What can hang from each mark:
togu: sesa
zefa: sesa
rekez: sesa
sudozo: sesa
sesa: bofiver fopidi rekez zefa zibo
mavo: sesa
zasedu: sesa
dufi: gugip sesa
zibo: sesa

Every row comes from one small tree of marks. Brackets hold a mark, then the marks that hang from it, in alphabetical order. Every link used is in the known rows. Which tree was each row made from?
Known rows:
{sudozo {sesa bofiver fopidi rekez zefa}}: [-15.8  14.1   9.1  -6.5  -6.4   6.5 -24.0   1.1  12.1 -11.0  12.3  12.2
  17.3  -2.0 -18.4   1.5 -10.4  -9.5  23.4 -38.4 -27.2 -21.6   4.5]
{zefa sesa}: [ -0.7 -37.0   9.6  -1.1  36.6  17.6  37.9  28.4 -23.9  -8.7 -43.0 -40.8
 -15.7  44.0  33.6 -20.9  31.4 -10.7  -9.4  53.9  31.8  16.6  12.3]
{sesa rekez}: [ 16.4  19.0  -4.5 -25.9  21.0  18.2  47.3   6.6 -25.8 -32.3 -18.8  -3.6
   1.0  19.8  29.8  14.8   9.6  -9.9  14.2  13.6  15.5  22.5   8.1]
{sesa zibo}: [  5.9   2.8 -11.2  -5.8  10.8   8.7   8.8  -5.5  -4.3  -8.2 -16.3 -15.7
 -12.1   8.1  21.7  -2.9   7.6   5.2   5.7  19.0  13.7  14.3   6.0]
{dufi gugip {sesa bofiver fopidi zibo}}: [-42.0 -23.5  41.5  15.4   6.4  13.3 -43.8  17.0   9.3  25.1 -11.5 -24.4
  -2.4  29.0   2.4 -28.6  15.8   5.2 -15.7 -36.0   0.8 -43.8  21.0]
{zefa {sesa zibo}}: [ -9.8 -21.4  -3.0   9.9  15.1   7.0  21.4  18.6  -8.5 -14.4 -25.7 -35.1
  -6.2  31.4  19.4 -13.2  32.7  -1.1 -17.0  40.0  23.3   3.7  15.7]
{zibo {sesa fopidi rekez zefa}}: [  6.0 -12.6   1.9  20.0 -12.7 -16.5  26.8  26.4  -0.2 -12.8   8.5  13.7
  23.1 -13.7 -11.1  13.3   6.8  -9.0  -5.9  10.9   9.2  10.0   3.7]
{togu {sesa bofiver zefa}}: [ -5.7 -26.7  18.0 -20.5  17.6   6.5 -14.9  19.9 -15.6   8.5 -23.2 -18.2
 -11.9  17.6 -11.2   1.9  11.7 -13.7  -0.6   3.1  13.0  -8.2  -1.7]
{togu {sesa fopidi}}: [  6.8 -48.7  13.8  -3.2  15.4  16.4   4.2  16.9  -4.5   3.5 -17.4 -34.4
 -18.4  29.5  31.1 -34.8  17.5   7.4  24.3  14.7  26.5   3.3  15.4]
{togu {sesa fopidi rekez zibo}}: [ -2.9  -5.3  -5.3   2.7 -20.2   1.3   0.7   5.7   9.8 -27.3  14.1 -12.5
  11.2  12.2   8.6  -4.0  22.1  13.4  15.1 -15.7  12.6 -15.9  23.5]
{sudozo {sesa zibo}}: [ -8.3 -11.0  -5.4  -4.3  22.2  20.4  -3.3  12.4   2.4 -27.2 -21.9 -39.4
  -6.0  24.1  35.2 -18.8   7.6  -4.1  26.2   8.7  13.6  -1.5  25.9]
{togu sesa}: [  8.5 -44.2  11.5 -18.7  35.0  21.7  20.7  28.8 -24.0 -12.1 -38.8 -47.6
 -20.6  41.4  40.6 -19.3  25.2  -6.4  16.9  30.8  41.3  11.3  17.9]
{sesa bofiver fopidi rekez zefa}: [ -4.5  34.5   6.1  -8.3 -25.2  -7.5 -17.5 -18.9   7.8  12.6  27.6  48.7
  16.7 -25.4 -46.4  22.1 -15.5  -1.0   2.5 -40.6 -37.6 -10.5 -20.5]
{zasedu {sesa rekez zefa}}: [ 39.8  42.0 -26.7 -25.9  12.8  10.9  53.2 -21.0 -28.8  -9.0  -2.9  33.8
   4.8 -17.7  -7.8  33.2  -7.2 -17.1   4.1  29.0 -13.5  45.5 -21.3]
{zasedu sesa}: [ 41.8   0.8 -16.9 -17.9  31.0  20.1  54.2 -16.4 -30.2  10.3 -16.9   5.0
 -27.6   1.2  38.5 -12.4 -12.9  -7.0   9.2  54.9   5.2  58.4 -19.9]
{sudozo {sesa fopidi rekez zefa zibo}}: [-12.8  25.5 -12.5   2.6 -15.5   5.4 -19.9  -2.7  23.6 -31.3  12.4   1.8
  29.5  -6.2 -20.0  11.8   6.6   0.8  28.7 -32.5 -19.8 -21.8  21.8]
{zasedu {sesa rekez}}: [ 41.9  29.6 -23.8 -23.1  17.7  15.9  67.8 -18.0 -32.0 -15.1  -1.6  21.4
  -7.4  -3.4  30.2   9.9  -9.2 -10.7   8.3  36.5  -0.7  51.4 -15.6]
{mavo {sesa bofiver zibo}}: [ -2.7  23.6   0.9 -33.3  11.1  20.4 -25.8 -23.3  12.8   6.5 -15.4   1.1
 -28.2   5.2  11.3  -1.7 -12.2  12.0  11.6 -23.3  -7.7  -5.3  -5.4]
{dufi gugip {sesa bofiver fopidi}}: [-32.6 -38.6  54.1   4.5  28.6  24.6 -26.8  27.7  -5.8  31.9 -28.7 -29.9
 -11.5  42.1  16.9 -36.9  14.4  -3.9  -8.2 -23.1   8.5 -30.6  17.7]
{rekez {sesa bofiver fopidi zefa zibo}}: [ 18.4   9.8 -25.8  21.6 -23.8 -42.3 -34.5 -31.7  21.9  26.0  35.6  14.6
   3.7 -58.3 -25.3  17.9 -41.5  14.8  -5.5  -8.8  -9.6  -2.9 -19.8]
{zibo sesa}: [ 11.2 -49.3   9.1  13.1  24.6  -1.1  44.1  41.8 -20.8  -8.3 -26.5 -28.4
 -12.3  17.7  43.7 -16.3   8.7 -13.8  -8.4  52.2  43.2  30.5   7.8]
{dufi gugip}: [ -1.2 -22.6  32.0 -18.0  53.5  31.5  18.4  25.5 -33.1   8.5 -53.7 -43.3
 -19.4  39.1  42.4 -16.3  22.8 -15.6   5.4  28.5  31.5  12.3  19.8]

Which tree is each row?
[-23.8   6.8   2.0  21.5 -31.3 -12.8  -3.4  -0.1  13.6  -9.6  26.6   8.8
  14.1   6.1 -11.5  -7.2  12.6   8.2 -23.4 -12.3 -11.5 -24.0   3.0] | {zefa {sesa bofiver fopidi rekez zibo}}
[ 16.8  28.9 -21.0   6.8 -28.3 -12.5 -14.4 -48.0  12.5  39.4  36.4  52.3
  -5.4 -48.0 -37.3   0.4 -31.8   9.3  -8.2  -2.3 -44.8  19.3 -39.2] | {zasedu {sesa bofiver fopidi zefa zibo}}
[-12.0   1.8  -7.3  19.7 -18.3  -3.2  18.2   5.9   9.6 -24.3  10.5  -6.5
  16.5  15.0   1.8  -5.2  28.4   9.3 -10.0   7.4   3.3 -11.4  16.7] | {zefa {sesa fopidi rekez zibo}}
[ 26.5  -6.3 -12.6  10.7  -2.2 -30.9 -17.2 -21.6   6.6  31.9  19.2   9.0
  -5.7 -45.8 -10.9  10.0 -42.7   5.8   3.1   5.0  -1.9  10.1 -23.5] | {rekez {sesa bofiver fopidi zefa}}
[ 30.1   4.7 -34.9  20.0 -11.6 -33.2 -13.8 -26.2  17.5  11.4  18.5  -1.3
   6.0 -49.9 -11.7  19.9 -25.8  16.2   7.7  11.0   5.3   9.7  -6.1] | {rekez {sesa fopidi zefa zibo}}
[ 11.9  40.3  -3.6 -38.8   9.3  26.8  -4.2 -23.6  13.6  -6.2 -16.3  21.3
   0.1  -4.0 -16.2  22.6   2.0   8.7  35.1 -31.9 -17.5  -0.9   1.6] | {mavo {sesa fopidi rekez zefa}}
[-14.7  -9.7   1.6  10.2  -1.0   9.8 -27.1   2.5  17.6   7.2 -13.8  -6.8
   8.8   8.4 -23.9  -0.7  18.1  10.2   3.4 -17.6  -5.0 -18.6  11.5] | {dufi {sesa fopidi zefa zibo}}
[ 21.1  -2.9 -23.5  24.2 -19.5 -36.6 -20.8 -28.3  18.2  20.7  37.4   1.4
  -8.9 -44.3  12.6  -5.1 -44.8  21.0  -1.0  -1.1   3.1   3.1 -14.4] | {rekez {sesa bofiver fopidi zibo}}
[ 29.3 -18.2 -10.2  13.4   2.8 -25.1  -3.2 -18.5   2.3  26.9  20.9  -3.5
 -18.6 -31.3  27.1 -13.1 -45.2  11.4   7.8  12.6  10.8  16.4 -17.3] | {rekez {sesa bofiver fopidi}}
[  3.6 -36.1  11.3  -6.6  10.9  10.3 -10.2  14.5  -1.4   9.2 -19.1 -21.5
  -5.9  14.9  -6.4 -11.8  20.8   1.3  20.5   7.2  14.2  -3.0   9.8] | {togu {sesa fopidi zefa}}
[ -6.0  -7.4  10.5  21.0 -26.1 -26.0   5.4  20.5   3.8   2.3  25.3  29.4
  20.4 -22.1 -25.2  11.4  -8.7  -9.6 -18.6  -8.8  -6.3  -3.5 -10.9] | {zibo {sesa bofiver fopidi rekez zefa}}
[ 29.7  -1.0 -15.6  -5.1  17.2 -25.4  -1.5  -9.0 -13.5  16.8  -1.7  -3.5
  -8.8 -33.7  -1.7  25.9 -35.8  -8.0  -5.2  19.6  12.5  17.6 -20.5] | {rekez {sesa bofiver zefa}}
[ -9.7 -15.4  -3.6  11.1   3.0  13.9 -19.1   0.6  21.9 -11.7  -0.6 -26.9
  -2.6  12.0  26.2 -34.4   0.9   9.7  33.9  -6.1  -1.3  -8.8  22.8] | {sudozo {sesa fopidi zibo}}
[ -5.5 -36.7  17.4  26.5 -12.4 -22.5  -7.8  21.5   5.4  26.9   9.9  13.2
  -0.4 -18.2 -17.6 -11.3 -12.2  -7.2 -17.8   8.7   0.2   3.5 -14.8] | {zibo {sesa bofiver fopidi zefa}}
[-19.0  -9.7  36.2 -17.6  47.3  36.4  24.9  44.0 -32.3 -23.7 -52.0 -41.8
   7.9  58.7  33.0   3.5  40.8 -20.5  -3.8  -5.1  32.9 -17.4  39.6] | {dufi gugip {sesa rekez}}
[ -0.6  12.9 -12.5   9.5 -18.9  -5.6 -30.7 -24.0  24.0  17.7   8.1  15.7
   6.5 -25.3 -37.5   6.4   1.6  16.2   9.9 -10.6 -20.7  -2.8  -4.5] | {sesa fopidi zefa zibo}
[-11.0   1.2  -8.2  -7.8  17.7  14.6 -16.6  10.1   6.2 -21.9 -23.3 -26.7
   6.6  10.2  -1.8   4.1  10.8 -10.1  22.2   1.2   1.0  -7.8  20.0] | {sudozo {sesa zefa zibo}}
[-21.7  11.5   0.2   5.2 -11.7  -7.5  12.9  11.7  -6.2 -24.9   6.2  -3.4
  11.9  18.7  -2.6   8.3  20.2  -5.7 -30.5   3.4   2.1 -16.1   5.5] | {zefa {sesa bofiver rekez zibo}}
[-12.3  38.3  -5.9   8.5 -46.8 -15.0 -21.1 -29.2  22.5  -1.9  50.6  39.3
  13.3 -22.6 -17.0   3.2 -17.9  17.9  -2.3 -46.8 -31.5 -19.6  -8.8] | {sesa bofiver fopidi rekez zibo}
[-21.1 -16.4   6.5  10.6   2.2  -3.4  -0.6  12.4  -3.9   0.0  -9.2 -19.3
  -9.0  22.4   6.1 -14.3  17.0  -1.8 -29.7  21.5   8.3  -9.2   1.7] | {zefa {sesa bofiver zibo}}
[-24.0  28.6   1.3  -9.9  -8.4   1.3 -17.5   7.8   0.7 -18.2  -3.6  12.9
  23.1   7.6 -36.0  36.1  11.8  -8.4 -18.1 -39.1 -11.9 -30.3   4.4] | {dufi {sesa bofiver rekez zefa zibo}}
[ 19.2  44.9 -24.5   4.3 -37.1 -10.7  13.1 -45.4   7.4   8.7  53.7  54.8
   1.4 -36.5  -7.9   0.3 -31.8  11.6  -4.8 -11.4 -38.6  18.2 -29.3] | {zasedu {sesa bofiver fopidi rekez zibo}}
[-11.9  24.4  -3.8  -8.0 -11.9 -11.5 -36.5 -16.2   4.8  17.0   3.6  19.1
   0.3 -21.4 -42.3  23.1  -9.2  -2.8 -16.2 -15.5 -21.9  -9.2 -19.3] | {sesa bofiver zefa zibo}
[ -3.1  -3.0   8.8   5.9  -6.4 -20.4  22.0  32.7 -15.2 -13.6   4.3  17.1
  17.3  -9.8 -15.6  26.7  -2.4 -24.3 -27.0   7.4   8.8   4.8  -7.6] | {zibo {sesa bofiver rekez zefa}}
[-15.7 -15.2  20.5 -14.6  27.8  17.4 -14.1  18.6 -13.5  12.7 -34.7  -9.4
  -6.1  24.9 -13.4   5.2   7.6 -14.8  -9.3  -8.3   2.2 -10.6  -2.6] | {dufi {sesa bofiver zefa}}
[  8.2 -25.0   3.6  22.7  -8.4 -10.5  41.2  28.9  -3.7 -17.7   9.4   0.5
   9.9   1.1  26.7 -10.3   4.9  -3.4  -1.0  19.6  22.6  15.9  10.0] | {zibo {sesa fopidi rekez}}
[-11.4   2.5   2.7  15.2 -29.9 -10.1 -38.3 -27.7  24.7  29.2  31.8  20.0
 -12.2 -17.7  -7.2 -24.7 -22.3  22.3  -0.9 -24.8 -23.4 -10.8 -15.1] | {sesa bofiver fopidi zibo}
[ -5.6  47.9  -3.7 -23.6 -21.2  11.2 -28.6 -36.8  30.7  -3.3  20.0  30.0
  -5.4 -11.1  -7.5   5.4 -16.0  22.4  18.6 -56.8 -27.9 -20.3  -3.2] | {mavo {sesa bofiver fopidi rekez zibo}}
[-12.4  59.4 -11.4 -14.8 -28.0 -15.1 -18.2 -18.1   3.2 -15.0  21.9  39.7
  25.2 -25.9 -52.3  52.0  -5.5  -7.3 -17.1 -37.0 -29.2 -16.9 -13.4] | {sesa bofiver rekez zefa zibo}
[-16.7 -16.5   7.6   6.0 -23.5 -11.0 -48.3  -1.9  18.5  17.3  15.5   0.4
   0.6  -6.7 -34.9  -5.9   5.8  10.0  -0.6 -26.2  -9.6 -28.1  -1.0] | {togu {sesa bofiver fopidi zefa zibo}}
[-15.4 -36.7  21.0  15.6   4.4   2.5   0.5  11.2  -0.2  21.2  -4.1 -12.5
 -15.2  23.3  10.7 -38.2   8.4   2.3 -13.8  18.6   2.5  -4.3  -4.6] | {zefa {sesa bofiver fopidi}}
[ 33.7  44.7 -35.9 -12.6  -4.8   5.0  50.7 -28.3 -16.8 -20.9  14.7  26.3
   2.1 -16.4  15.3  17.4  -8.0  -1.1   0.6  23.4  -8.6  38.4 -11.9] | {zasedu {sesa rekez zibo}}
[-13.3  -4.2  12.6  -5.6  10.8   5.0  31.4  21.6 -21.0 -19.0 -10.4  -9.1
   2.0  31.4  12.1   0.1  18.4 -15.7 -23.4  16.6  10.3  -3.4   2.8] | {zefa {sesa bofiver rekez}}
